Known rows, with every step that occurs
giki kores: [ 1.09  3.22 -0.58  1.47  0.36  0.25  0.79 -1.70 -0.13 -0.71 -2.45 -2.54
 -0.34 -1.04  0.20 -0.47 -1.57 -0.21  0.63  0.28  1.44 -0.26]
forela giki kipu baten: [ 1.85  0.96  0.39  1.92  1.51 -1.58  0.03 -0.26  0.99 -0.64 -1.99  4.19
 -1.05  0.42  2.70 -3.84 -1.06 -2.42  2.29 -0.06 -4.13 -0.95]
runu giki kipu kores forela: [ 0.05 -1.84 -0.03 -1.56  2.06  5.00  0.43 -0.45 -0.56  0.48  0.19  0.12
 -0.67 -0.70  1.34  1.61  1.38  0.73 -1.32  0.83  0.22 -1.74]
giki kores forela: [-1.36  2.58 -0.54  0.15  0.75 -0.33  0.97 -1.87  0.02 -2.49 -1.48 -4.13
 -1.37 -1.33 -1.53  0.39 -0.50  0.37 -0.86  0.62  3.20  0.42]
runu giki kipu kores: [ 1.31 -1.57 -0.02 -0.96  1.76  5.31  0.36 -0.40 -0.58  1.53 -0.26  1.10
 -0.16 -0.58  2.21  1.30  0.85  0.39 -0.59  0.40 -0.47 -2.19]
runu giki kipu baten: [ 1.99 -0.76  1.98  0.96  1.74  4.25  0.11 -0.14 -0.14 -0.81 -1.56  2.61
  1.06  0.66  1.93 -0.69  1.26  1.01 -1.72 -0.74 -0.76 -2.59]
giki kipu kores runu: [-1.52 -1.25 -1.82 -4.85 -1.78 -1.43 -0.99 -0.45  0.73 -2.79  0.81  3.41
  3.48 -2.15  0.76  0.51 -0.74 -1.09  1.73  2.25  0.46 -2.15]
forela baten kores runu giki kipu: [ 2.45 -0.57  0.41  0.50  0.12  1.07  0.05  0.75 -1.76  0.97  0.11  3.90
  2.67  0.20  0.32 -0.13 -0.40  1.27 -0.61 -2.68 -2.59  1.46]
kores runu giki kipu baten: [-0.25 -0.12  0.57 -0.46  1.21 -0.15 -1.51  1.55  0.31 -6.40  2.72  1.54
  0.65  0.71 -0.32  1.66  0.46  0.32 -3.96  0.18  1.54 -1.73]
kores forela giki: [-1.86  0.51  1.03  0.65  1.22 -3.44  0.55 -0.07  0.32 -0.40  1.27 -1.82
 -4.11 -0.13 -0.99  0.41  0.78  0.35 -1.06 -0.96 -0.23  2.22]
giki kipu: [ 1.52  0.25  1.55 -2.37 -2.20 -2.11 -1.40 -1.40  0.83 -3.75  0.03  4.55
  3.69 -1.41  0.36 -0.15 -1.48 -0.37  1.60  0.60 -0.74 -1.32]
kores forela baten runu giki: [-1.05 -0.87  1.23 -2.29 -0.75 -0.59 -0.02  1.03 -1.07  0.94  1.23 -1.85
 -1.51  1.01 -0.95  1.02  2.85  2.59 -0.53 -1.98 -1.06  1.76]
kores forela baten: [-1.95  0.06  1.32 -2.76 -1.25 -3.83  0.20 -0.15 -0.76  0.81 -0.26  0.30
  1.02 -0.07 -0.78  0.78  2.32  3.92 -0.71 -1.84  0.28  2.33]
kores baten: [-4.29  0.37  1.65  2.17 -0.08 -4.86 -0.18 -1.22  2.95 -0.18  2.45  0.93
  3.33 -0.05 -2.18  1.30 -0.73 -0.84 -4.27  1.16 -1.73  1.60]
kipu baten runu giki: [ 0.32 -0.39  2.09  2.57 -1.04  2.70  1.31  2.12  0.47  3.01 -2.23 -0.52
  0.14  2.68  0.67 -2.97  2.75  0.38  0.42 -2.78 -2.58 -2.76]
kores forela baten runu: [-1.63 -0.48  0.99 -3.09 -1.96 -2.90 -0.21  0.79 -0.55  0.90  1.20 -1.03
 -0.18  0.72 -1.34  0.63  2.36  2.43  0.48 -2.01 -1.13  2.12]
runu baten kores forela giki: [ 2.45 -0.22  2.32  6.52 -1.62 -1.75 -0.18 -0.61  0.12  1.26 -0.69  0.53
  0.23  2.63 -2.37  0.24 -1.69  0.65  0.31 -0.57  2.87  2.63]
forela baten runu giki kipu: [ 3.67 -0.51  0.87 -2.40 -0.96  1.72 -0.91  1.26 -1.57  2.72  0.08  1.85
  0.60  2.12  2.53 -0.92  1.28  1.21  2.69 -2.04 -5.11  0.33]
forela baten runu giki kores: [ 3.53  0.50 -0.05 -0.80 -0.12  2.83 -0.08  1.13 -1.85  3.65 -0.94 -0.57
 -0.82  2.17  2.51 -1.15  1.19  1.18  2.51 -2.04 -4.39  0.64]
forela baten kores runu giki: [ 2.18 -0.35  0.43  1.52  0.27  0.97  0.47  1.12 -1.81  2.67  0.03  2.46
  1.86  0.59  0.44  0.13  0.09  1.64 -1.12 -3.54 -2.53  2.00]
kores forela: [-2.88  0.10  2.04 -1.32 -1.39 -3.70  0.30 -0.40  0.51 -1.08  1.31 -1.76
 -0.59 -0.95 -2.51  1.86  1.62  2.52 -1.87 -1.26  2.17  1.51]
kipu giki kores: [ 0.60  2.27 -1.60 -1.56  0.02 -0.57 -0.90 -0.52  0.51  2.70 -2.57 -3.91
 -1.75 -1.06  0.95 -2.57 -0.76 -0.03  2.40  2.97  3.99  0.21]

Rows
[-5.79 -1.52 -2.28 -0.97 -0.49 -1.19  1.68 -0.85  1.72  5.99  0.11 -0.36
  2.47 -1.38  0.27  0.85  0.85 -0.75 -0.91  1.83 -1.06 -0.09] -> kipu kores baten
[-3.58 -2.53 -2.52 -3.89 -0.45  2.32  1.90  0.84 -1.08  7.11 -0.76 -2.56
 -1.13 -0.39  1.23  0.71  3.46  1.64  1.49 -0.43 -0.59 -0.14] -> kipu kores forela baten runu giki
[ 1.24  1.04  0.04  1.33  3.94  5.06  1.00 -0.70 -1.66  0.58 -1.41 -3.34
 -3.08  0.35  1.14  1.36  1.30  1.80 -2.71 -0.46  0.94  0.15] -> runu giki kores forela baten
[-1.66 -1.89 -1.61 -5.99 -2.31  0.05 -0.27 -0.49  0.08  0.01 -0.24  2.33
  2.89 -1.45  0.51 -0.63  0.67 -0.41  3.29  1.56 -1.00 -1.50] -> giki kipu kores forela baten runu
[-0.59  1.38 -2.17 -3.27 -0.30 -0.59 -1.06  0.26  0.06  2.53 -1.74 -5.26
 -2.57 -0.59  0.04 -2.63  0.47  0.10  2.66  3.14  3.50  1.06] -> kipu giki kores forela baten runu
[-2.00 -1.65 -1.46 -5.92 -1.81 -0.59 -0.10 -1.19  0.06  0.20 -1.15  3.55
  3.71 -2.03  0.96 -0.38  0.70  0.59  2.61  1.71 -0.15 -1.21] -> giki kipu kores forela baten
[-0.08  3.26 -1.60  0.47  0.73 -1.40 -0.33 -0.53  0.08 -5.22  0.25 -2.99
 -0.56 -0.87 -0.91  1.03 -1.92 -0.84 -1.41  1.07  3.05 -0.27] -> giki kores runu
[ 2.29  3.24 -1.16  3.72  3.50 -0.39  0.94 -0.89 -0.09  0.82 -1.70 -1.73
 -5.20  0.00  2.47 -1.90 -2.18 -2.67  1.77  0.26 -2.47  1.00] -> forela giki kores
[-0.04 -0.34  1.12  4.55 -1.00 -0.48  0.58  1.08  0.05 -1.09  2.82 -0.12
  0.74 -1.02 -3.79  1.61 -2.16 -1.23 -2.87 -3.13  0.51  1.14] -> baten kores runu
[ 1.15  3.11 -1.13  1.95  0.09 -2.09 -1.27 -0.80  0.05 -5.36 -0.51 -2.29
  0.31  0.85 -0.91  0.90 -2.25 -0.19 -0.69  2.34  4.61  0.01] -> giki kores runu baten
[-0.59  2.14 -1.10 -0.86  0.29  0.06  0.77 -1.00 -1.04 -1.01 -1.63 -3.76
 -1.15 -0.24 -0.75 -0.32  0.09  0.39  0.93  0.38  1.05  0.93] -> giki kores forela baten runu
[ 0.34  2.20 -2.15 -1.26 -0.31 -2.29 -2.29  0.15  0.51 -0.55 -1.24 -3.77
 -1.33  0.06  0.08 -1.68 -1.16 -0.12  1.35  4.46  6.44  0.55] -> kipu giki kores runu baten
[-5.04 -2.31 -2.48 -0.38  0.01  1.89  1.42  0.41  1.29  6.26  1.67 -2.70
  0.31 -0.15 -0.05  1.04  1.35 -1.97 -0.68  1.76 -2.21 -0.56] -> kipu kores baten runu giki
[-0.63 -1.14 -1.07 -4.35 -2.00 -0.34 -0.18 -1.24  0.57  0.27 -0.97  3.65
  3.72 -2.19  1.49 -0.48 -0.49 -0.63  3.04  1.63 -0.43 -2.23] -> giki kipu kores
[-1.89 -0.24  0.60 -0.40  0.46 -2.24  0.09  0.36  0.79 -2.55  0.76 -0.37
 -2.69  0.17 -1.14 -1.38  0.85 -1.37  0.40  0.05 -1.33  0.49] -> kores forela giki kipu baten runu
[ 0.44 -0.09  0.46 -1.02  1.22 -0.49 -2.05  1.20 -0.04 -6.78  4.16  0.92
 -0.26  0.04 -0.64  3.15 -0.16  0.21 -3.82  0.44  1.72 -1.02] -> kores runu giki kipu
[ 1.71  0.08  0.45  1.41  0.56  4.68  0.29  1.39 -0.49  0.03  2.30 -6.30
 -5.01  1.52 -1.02  1.20  0.60 -1.49  0.05 -0.76 -1.23 -0.55] -> baten runu giki kores forela
[ 1.02 -1.49  2.07  2.19  1.95  5.30  0.91 -0.06 -0.23 -1.07 -1.07  1.70
  0.66  0.17  0.01 -0.44  1.08  0.45 -2.79 -1.26 -0.42 -1.94] -> runu giki kipu baten kores forela
[-0.51 -1.21 -1.47 -4.05 -2.32 -1.75 -1.53 -0.67  0.62 -3.11  0.26  4.00
  4.11 -1.03  0.61  0.56 -1.04 -0.60  2.09  3.05  1.77 -1.99] -> giki kipu kores runu baten
[ 0.91 -1.18  1.00  4.52  0.76  2.70  0.22  0.91 -0.28 -2.30  3.18  0.30
  0.06 -0.76 -3.18  1.84 -2.05 -1.72 -3.83 -2.46  0.52  0.41] -> baten kores runu giki kipu
[ 2.73  1.06  0.27  1.17  1.76 -1.96 -0.63 -0.64  0.67 -1.43  0.12  3.31
 -2.21 -0.22  2.40 -1.95 -2.11 -2.65  2.48  0.43 -4.07  0.42] -> forela giki kipu
[-2.47 -1.15 -2.63 -1.98 -2.05 -2.21 -0.14  0.78  0.18  2.64  0.15 -0.15
  1.63  0.55  0.59  1.76  0.67  0.89  0.94  1.77  3.17 -0.68] -> kipu kores runu baten
[ 1.98  0.51  0.58  3.73  1.84 -0.40  0.83 -0.20  0.78  0.17 -1.89  3.99
 -0.94  0.07  1.79 -4.09 -1.73 -3.13  2.02 -0.65 -4.35 -0.49] -> forela giki kipu baten kores
[ 0.86 -0.83  1.13  5.53  0.79  2.66  0.85  1.27 -0.47 -0.71  3.19 -1.07
 -0.97 -0.54 -3.35  2.07 -1.55 -1.04 -4.29 -3.23  0.58  0.83] -> baten kores runu giki
[ 2.02 -0.61  2.93  5.56 -2.86 -1.66 -0.26 -0.65 -0.07  0.95 -0.69  0.53
  1.90  2.21 -3.05  0.76 -1.38  1.65 -0.10 -0.84  4.03  2.37] -> runu baten kores forela
[ 2.71 -0.72  2.15  5.71 -1.76 -1.45 -0.63 -0.97  0.15 -0.41 -0.68  1.82
  1.16  2.24 -2.45 -0.12 -2.20 -0.11  0.80  0.45  2.53  2.07] -> runu baten kores forela giki kipu
[-2.99 -1.45 -2.92 -2.26  0.61  1.35  0.82  1.37 -0.39  3.12  1.03 -1.82
 -0.99 -0.70  1.33  2.42  1.66  0.54 -1.24  0.62  1.31 -1.42] -> kipu kores runu giki
[ 1.90  0.64  0.38  1.79  1.26 -0.86 -0.08  0.34  1.03 -0.56 -1.08  3.07
 -1.96  0.86  2.31 -4.12 -1.15 -3.39  3.29  0.01 -5.01 -1.05] -> forela giki kipu baten runu
